Each row comes from the steps of one path. Every step used is in the known rows, and no mark comes twice. Write the path behind each row, first mark first.
(in the rows, 128 means zero)
Known rows:
remag, mifop, mobe, sosov, ponit, nelo, mugug: [171 135 166 137 172 122 130 139 128 136 127 127 152 128 155 132 126 114
 116 127 115 125 128 158 101 126 121 121 138 121 152 170 130 147 147 102
 132  92 143 116 123 149  81 135 147 141 149 107 116 167 121 122 140 138
 115 125 139]
kura, gufop, mobe, mifop: [139 191 132 152 147 113 131 124 116 137 132 123 142 123 147 167 142 122
 134 129 121 125 164 140 113 125  99 127 115 107 138 115 148 138 123 105
 119 128 176 121 135 138 125 115 138 144 143 162 196 158 126 145 123 135
 106 120 130]
sosov, mobe, gufop, kura: [140 154 121 147 130 121 128 122 130 151 122 128 135 133 147 129 152 133
 122 126 109 123 112 150 122 138 132 127 120  95 153 138 143 121 123 126
 131 129 146 109 135 138 136 140 129 151 148 147 217 130 136 143 127 150
 104 126 126]
petod, sened, mifop: [124 154 125 142 120 120 131 127 119 130 131 114 146 108 156 137 128 139
 130 128 117 128 133 144 126 137  77 140 135 132 139 129 136 143 132 115
 124 129 157 101 128 148 131 129 132 106 134 142 132 145 130 117 136 122
 117 129 107]
kura, remag, mifop, sened: [158 146 125 140 133 120 132 129 128 150 126 131 133 113 152 121 122 148
 126 138  96 109 126 144 126 125  99 134 135 131 126 156 145 133 146 135
 139 137 125 126 126 144 111 123 143 135 134 106 124 177 126 131 130 107
 116 112 120]
ponit, sosov: [144 134 132 142 138 120 127 119 141 129 119 138 137 115 147 122 131 113
 128 122 123 147 102 144 124 137 172 127 133 129 126 121 152 130 157  93
 122 144 126 111 140 143 144 142 139 126 105 139 152 123 127 136 131 150
 128 114 126]
ratavos, mugug, nelo, ponit, sosov, mobe, mifop: [136 160 102 154 156 123 125 129 124 125 135 107 152 106 181 139 130 120
 127 126 122 138 162 153  98 120 138 122 116 102 129 117 150 140 140  60
 111 104 167 111 127 150 104 131 144 130 154 149 166 128 145 134 145 149
  91 123 132]
ratavos, mugug, nelo: [143 140 149 136 163 132 132 131 120 137 125 118 144 126 141 117 135 153
 130 121 103 129 130 146 132 131 106 131 131 102 126 150 144 139 133 145
 118  80 135 117 124 143  71 138 148 154 136 120 153 148 120 104 143 125
 116 120 138]
ratavos, mifop, remag, kura: [142 126 176 156 126  96 132 118 151 128 121 118 139 110 120 152 126 130
 140 134 114 140 130 162 103 154 110 136 121 134 132 152 135 148 138 151
 132 120 143 118 137 146 114 144 137 134 110 163 102 129 125 122 122 130
 115 139 118]
sosov, ponit: [147 124 139 138 150 110 127 124 144 124 127 137 146 132 143 141 142 111
 132 132 119 136 118 154 103 138 149 135 137 123 120 151 140 134 140  88
 120 126 137 125 134 142 116 129 138 127 138 125 116 124 134 127 113 132
 122 126 140]
mugug, nelo, ponit: [153 140 155 133 152 129 126 128 139 108 129 121 154 115 167 133 133 116
 136 119 110 153 122 145 119 126 125 123 116 115 124 148 128 143 130  64
 116 121 151 118 123 156  96 145 157 137 159 132 150 137 122 129 121 156
 121 132 134]
ratavos, mugug, nelo, ponit: [150 135 160 136 163 131 127 131 133 108 131 117 159 119 161 136 131 123
 133 119 103 145 135 155 114 125 106 125 119 105 125 155 129 140 130  80
 115  93 149 115 119 155  76 144 158 142 155 126 146 134 122 109 124 159
 114 126 142]
petod, sened, mifop, remag, kura: [143 120 160 156 115  94 133 121 137 131 120 114 142 110 135 154 128 140
 134 134 113 133 119 164 115 156  99 137 119 133 137 162 135 140 130 144
 131 124 143 111 134 145 122 143 135 117 122 162 105 140 132 124 125 128
 108 139 112]
kura, gufop, mobe, sosov: [169 167 127 143 144 120 132 123 112 154 123 133 131 121 133 134 144 114
 123 134 109 137 120 141 124 129 157 128 128 121 142 161 141 120 131 100
 114 117 136 109 136 144 133 125 145 136 140 138 240 166 131 145 138 161
  97 111 129]
sosov, mobe, mifop, remag, kura, gufop: [154 177 157 152 152  89 131 118 133 155 120 126 138 124 147 147 138 139
 136 131 113 123 130 163 120 135 134 130 103 124 143 169 150 144 113  90
 127 121 160 121 143 143 126 126 123 153 124 143 105 131 123 149 123 129
  93 122 119]
kura, remag, mifop, sened, petod: [148 164 123 133 120 118 132 130 120 152 129 124 140 112 161 113 126 137
 128 130 100 107 111 138 138 134 113 134 119 131 142 149 139 124 142 151
 128 129 127 114 126 149 113 134 136 131 133 126 117 162 119 120 134 110
 132 113 119]
ponit, sosov, mobe, gufop, kura, remag, mifop, sened: [160 155 109 148 133 123 128 126 125 159 123 128 133 109 165 117 127 144
 121 138  95 109 118 151 129 121 120 131 127 120 135 152 152 125 144 117
 139 141 122 117 130 144 117 126 130 143 141 111 155 169 133 141 140 119
 105 109 116]
nelo, ponit, sosov, mobe: [166 129  90 146 148 129 123 122 141 133 129 121 142  98 169 139 131 122
 120 124 139 144 103 157 115 125 191 120 122 118 140 125 144 119 145  41
 123 136 132 111 129 150 133 135 133 123 156 141 147 118 146 143 140 154
  86 121 130]
sosov, mobe: [163 131  91 142 140 125 129 125 134 153 131 122 132 110 151 141 136 146
 119 125 142 126 109 149 117 131 161 125 131 117 144 130 141 117 139  95
 127 124 137 121 126 142 133 126 131 127 160 140 139 133 144 137 137 128
  85 125 131]
mifop, remag: [161 133 156 143 122 118 138 124 146 125 117 125 143 112 147 157 127 148
 132 132 132 143 113 154 103 158 157 128 129 141 139 151 136 113 143 152
 127 137 137 118 138 149 127 133 139 116 125 142  90 121 125 127 127 124
 120 123 138]
mugug, nelo: [145 147 145 133 146 129 131 127 128 142 122 125 136 121 150 115 138 141
 134 120 114 137 112 132 140 133 132 127 128 115 124 142 144 144 133 128
 120 120 138 121 128 144  99 138 149 147 141 128 161 154 121 132 138 123
 127 127 128]
mifop, remag, kura, gufop: [155 167 175 146 150  90 133 116 137 149 115 135 136 131 136 143 138 141
 137 130 107 125 118 162 127 141 130 132 108 130 139 177 147 144 115 108
 130 122 149 122 144 142 127 130 125 154 109 137  97 131 115 143 117 130
 107 120 120]
sosov, mobe, mifop, sened: [153 146  70 148 130 124 129 129 121 150 132 117 141 108 180 122 130 144
 128 129 109 109 146 145 116 119 110 128 136 113 126 142 141 134 134 102
 132 133 147 122 120 154 128 117 139 129 163 120 149 171 141 151 132 112
  93 119 127]
petod, sened: [148 124 107 138 119 127 131 127 123 133 127 130 142 122 144 128 140 148
 121 118 107 133 111 152 124 135 115 133 138 134 136 153 137 125 142 113
 139 139 135 115 129 148 139 126 140 115 146 137 136 163 136 132 128 129
 114 111 116]
ponit, sosov, mobe, mifop: [135 160  95 153 140 116 126 126 129 136 132 116 141 109 172 140 132 116
 127 128 131 136 151 144  99 126 151 122 121 112 132 109 152 137 145  72
 116 126 166 116 132 146 136 127 138 121 145 155 160 128 146 147 139 143
 100 123 127]
nelo, mugug: [158 133 160 135 151 123 132 130 126 134 129 126 152 139 153 150 127 130
 117 120 112 121 128 157 104 131 113 123 138 126 149 160 126 135 134 145
 129  91 154 125 122 140 108 143 158 133 134 131 104 139 121 117 123 137
 117 124 144]
mugug, nelo, ponit, sosov, mobe, gufop: [156 160 119 143 149 123 122 122 129 149 122 125 140 113 183 123 138 133
 127 122 111 139 106 156 128 115 183 119 118 113 150 145 144 126 133  50
 111 120 146 116 135 146 137 140 122 148 153 137 157 121 141 154 135 150
 104 120 130]
remag, mifop: [135 150 175 138 142 111 130 127 132 138 129 137 129 125 129 129 130 132
 127 133 111 126 122 130 116 134 118 134 134 127 135 135 146 143 158 132
 131 120 141 132 136 136 120 138 146 146 127 134 123 153 128 117 127 123
 129 126 119]
gufop, mobe: [165 141 130 145 135 131 131 123 122 139 128 126 134 115 119 171 143 136
 124 126 133 129 116 141 130 137 115 129 129 113 144 115 137 114 132 146
 129 139 131 120 129 133 125 123 142 136 149 161 204 166 128 129 124 132
 104 121 134]
mifop, mobe: [170 133 132 139 136 126 131 131 132 142 127 127 133 106 137 147 133 129
 126 125 140 124 127 135 119 131 121 125 129 129 146 139 126 116 149 129
 152 145 129 122 127 142 138 113 139 136 151 125 172 187 126 136 124 124
 117 128 135]
remag, kura: [142 113 157 147 130  91 129 120 139 141 123 130 131 131 119 132 138 125
 132 125 106 129 114 153 124 145 104 133 124 119 128 154 137 147 134 133
 130 118 137 127 132 137 128 146 146 138 119 156 139 143 131 126 113 138
 114 134 119]
mugug, nelo, ponit, sosov, mobe, mifop: [137 162 101 152 146 123 125 127 130 128 133 111 147 104 183 139 131 113
 129 125 126 143 152 145 101 121 150 120 116 109 129 116 150 142 140  50
 112 122 170 113 129 151 118 131 143 128 157 153 169 131 144 149 142 149
  99 127 128]

Write each row's path:
[164 143 145 137 160 113 130 136 143 140 121 134 136 114 140 112 132 105
 127 134 124 139 118 150 113 133 137 127 130 122 132 150 144 146 155  66
 126 125 128 110 133 154  90 122 131 136 140 106 153 159 124 131 146 137
 123 120 128]
kura, remag, mifop, mobe, sosov, ponit, nelo
[167 167 141 151 137 111 133 121 113 150 120 123 133 112 135 144 139 117
 126 140 111 138 125 150 121 136 145 131 121 125 146 167 140 126 125 112
 112 114 141 102 137 146 127 130 140 131 135 147 226 160 131 141 140 158
  92 121 123]
sened, mifop, remag, kura, gufop, mobe, sosov
[146 173 154 145 131 120 135 123 143 145 120 124 138 117 133 153 132 123
 128 137 114 128 143 155 110 140  99 130 109 121 144 132 140 124 130 140
 134 134 146 109 136 138 107 123 135 136 115 142 196 131 115 127 130 142
 123 119 124]
ratavos, mifop, mobe, gufop, kura, remag
[165 132 157 135 167 120 131 136 131 134 125 130 155 137 156 127 128 113
 117 123 111 130 124 164 102 130 127 121 140 119 146 169 130 148 139  98
 122  88 147 114 123 151  84 141 149 134 142 113 110 143 121 122 137 143
 115 123 143]
mobe, sosov, ponit, nelo, mugug
[174 158 138 150 138 111 133 121 116 152 119 126 131 116 132 143 143 118
 125 138 108 140 118 151 120 137 159 129 122 126 143 173 139 120 128 114
 116 116 133 108 137 144 127 129 143 134 138 145 225 164 131 145 137 160
  93 116 127]
mifop, remag, kura, gufop, mobe, sosov
[151 161 137 144 130 117 134 122 140 152 119 125 136 125 142 149 138 133
 121 135 115 127 124 161 116 142 122 127 108 114 144 137 146 115 125 131
 125 129 143 111 135 133 114 128 137 130 124 144 190 117 125 130 131 146
 109 116 126]
sosov, mobe, gufop, kura, remag
[148 174 166 149 144  92 133 118 129 147 118 126 140 123 143 144 136 145
 136 130 104 123 121 164 129 138 114 135 108 133 142 176 147 146 113 102
 131 125 155 113 143 146 125 127 120 145 114 139  97 139 117 140 123 127
 103 122 109]
petod, sened, mifop, remag, kura, gufop
[152 127 132 139 148 108 127 125 136 129 125 136 144 131 148 124 143  95
 129 138 108 144 119 151  97 136 170 134 141 125 119 171 139 132 145  71
 109 112 133 116 134 148 119 133 146 120 142 118 164 132 140 133 123 152
 117 122 140]
mobe, sosov, ponit
[138 165  99 136 118 119 131 130 116 145 132 118 147 114 174 110 132 130
 133 123 102 111 128 135 131 133 110 131 123 121 137 140 137 130 134 138
 123 127 145 113 124 156 128 131 138 127 140 136 130 161 123 132 130 117
 130 116 124]
mobe, mifop, sened, petod
[153 111 169 153 122  91 133 120 147 134 118 123 136 119 126 149 132 138
 134 132 115 136 112 163 112 158 126 132 119 130 133 164 136 135 134 149
 132 126 134 123 135 141 123 145 141 129 119 158 104 134 130 127 116 132
 111 135 124]
mifop, remag, kura
[150 132 139 134 161 113 129 132 151 131 122 138 141 124 139 114 137 118
 133 123 127 138 107 153 122 139 131 128 137 113 128 132 144 152 146  73
 124 132 134 114 133 154  98 129 128 138 138 115 114 134 120 128 131 128
 127 123 131]
sosov, ponit, nelo
[138 166 126 152 135 118 131 127 119 130 134 119 142 118 143 169 139 120
 132 129 125 129 163 137 108 131  97 127 123 108 134 103 143 133 134 124
 119 128 170 121 131 138 124 121 148 131 148 169 202 159 132 138 126 136
 110 125 132]
gufop, mobe, mifop
[147 164  85 140 129 128 126 130 114 140 132 109 153 100 197 107 130 124
 131 122 105 121 122 142 135 123 135 125 114 117 136 140 141 131 132  95
 118 126 142 104 122 161 113 136 134 129 157 133 146 158 130 140 142 128
 118 117 122]
mugug, nelo, ponit, sosov, mobe, mifop, sened, petod
[142 152 123 149 135 123 124 121 135 138 122 126 141 127 157 129 149 119
 122 125 108 134 110 156 119 134 144 124 114  97 150 135 144 122 126  95
 128 133 144 103 137 143 135 144 130 149 148 149 217 120 136 146 128 167
 105 125 126]
nelo, ponit, sosov, mobe, gufop, kura
[149 178 173 150 150  86 132 117 134 146 118 130 139 130 142 145 137 136
 140 131 106 125 131 160 122 139 121 131 106 126 137 172 148 148 115 101
 126 120 161 122 144 143 126 129 127 153 111 143 104 131 116 146 117 132
 106 121 118]
mobe, mifop, remag, kura, gufop
[167 140 158 138 171 126 129 136 132 133 128 124 156 123 150 135 124 108
 121 125 118 130 138 161  95 125 115 122 140 124 149 161 126 153 144 100
 130  91 150 111 122 154  79 133 143 141 143 111 118 155 117 122 142 138
 115 126 140]
ratavos, mifop, mobe, sosov, ponit, nelo, mugug
[156 160  98 153 135 115 129 125 113 151 129 120 141 115 161 136 137 139
 133 131  98 106 150 148 129 119  81 131 125 111 128 149 144 140 122 118
 136 138 148 122 125 148 122 116 139 145 152 132 175 189 130 154 123 116
  97 117 124]
remag, kura, gufop, mobe, mifop, sened
[142 124 174 155 121  90 133 120 143 131 119 115 138 113 131 153 127 135
 137 136 118 134 120 161 113 158 103 136 118 132 136 155 136 142 130 149
 127 120 144 114 134 143 120 145 138 123 116 161 105 130 128 122 122 130
 113 143 117]
sened, mifop, remag, kura
[162 144 141 142 167 106 128 128 137 143 119 136 137 123 132 114 143 108
 131 129 116 138 110 158 128 134 135 128 127 110 132 155 147 154 135  59
 119 122 131 108 136 154  95 128 125 147 143 120 164 155 123 140 137 144
 111 121 125]
remag, kura, gufop, mobe, sosov, ponit, nelo
[144 152 151 150 123 112 137 127 140 118 122 118 148 112 161 163 125 137
 135 135 128 143 144 149  90 154 144 126 123 135 134 139 139 123 141 138
 121 132 163 118 137 151 125 129 142 113 128 152 102 123 128 134 128 129
 121 126 136]
mobe, mifop, remag
[149 171 110 139 121 121 130 129 117 161 128 119 140 111 169 112 133 139
 123 131  97 103 108 144 140 131 122 132 112 119 153 149 142 119 134 142
 131 127 130 109 127 148 116 134 126 139 146 130 141 161 127 129 140 117
 120 112 116]
sosov, mobe, gufop, kura, remag, mifop, sened, petod
[156 157 119 144 145 119 122 121 131 147 123 129 140 115 178 129 138 131
 126 122 113 137 106 159 121 117 182 121 119 117 151 143 142 122 136  49
 114 123 147 117 137 146 149 139 120 143 149 139 145 114 144 151 129 154
 103 118 130]
nelo, ponit, sosov, mobe, gufop
[167 143 119 144 131 125 131 125 115 148 125 130 130 118 129 134 143 111
 121 133 114 142 120 139 117 134 154 128 136 122 139 150 135 116 140 119
 114 118 129 110 131 143 133 131 153 125 147 144 252 168 137 136 137 162
 102 115 132]
gufop, mobe, sosov
[147 174 106 143 127 112 130 127 110 153 130 117 145 114 165 122 138 130
 134 125  96 104 129 143 141 130  98 132 111 116 143 147 140 133 122 133
 126 126 144 111 127 152 122 128 131 141 141 144 148 172 122 137 127 118
 117 116 119]
remag, kura, gufop, mobe, mifop, sened, petod
[156 154 137 143 131 125 131 132 127 140 129 116 137  94 145 153 125 127
 131 130 144 121 144 132 122 130  92 131 128 131 149 128 126 128 142 129
 144 141 145 110 125 143 133 113 132 126 146 129 170 182 124 128 130 119
 115 139 126]
sened, mifop, mobe
[154 165 140 146 138 123 131 122 141 142 118 121 144 116 157 145 136 122
 124 133 111 140 120 164 118 137 138 123 100 112 140 139 149 120 125  96
 120 131 141 104 135 139 101 135 139 133 132 142 199 114 123 135 138 160
 109 116 126]
mugug, nelo, ponit, sosov, mobe, gufop, kura, remag
[168 165 147 150 149 112 130 118 118 152 124 130 132 124 114 171 148 137
 129 130 121 120 117 152 142 130 108 130 113 110 148 140 145 129 114 124
 132 133 138 120 136 131 123 120 130 157 140 159 195 166 120 141 119 134
  94 120 124]
remag, kura, gufop, mobe
[174 131 153 137 170 123 131 138 129 136 125 126 154 128 157 132 128 112
 116 123 118 127 125 162 102 127 123 120 138 122 150 169 127 142 141  97
 131  94 145 113 121 152  87 135 146 137 150 109 121 159 121 126 138 140
 113 124 144]
mifop, mobe, sosov, ponit, nelo, mugug
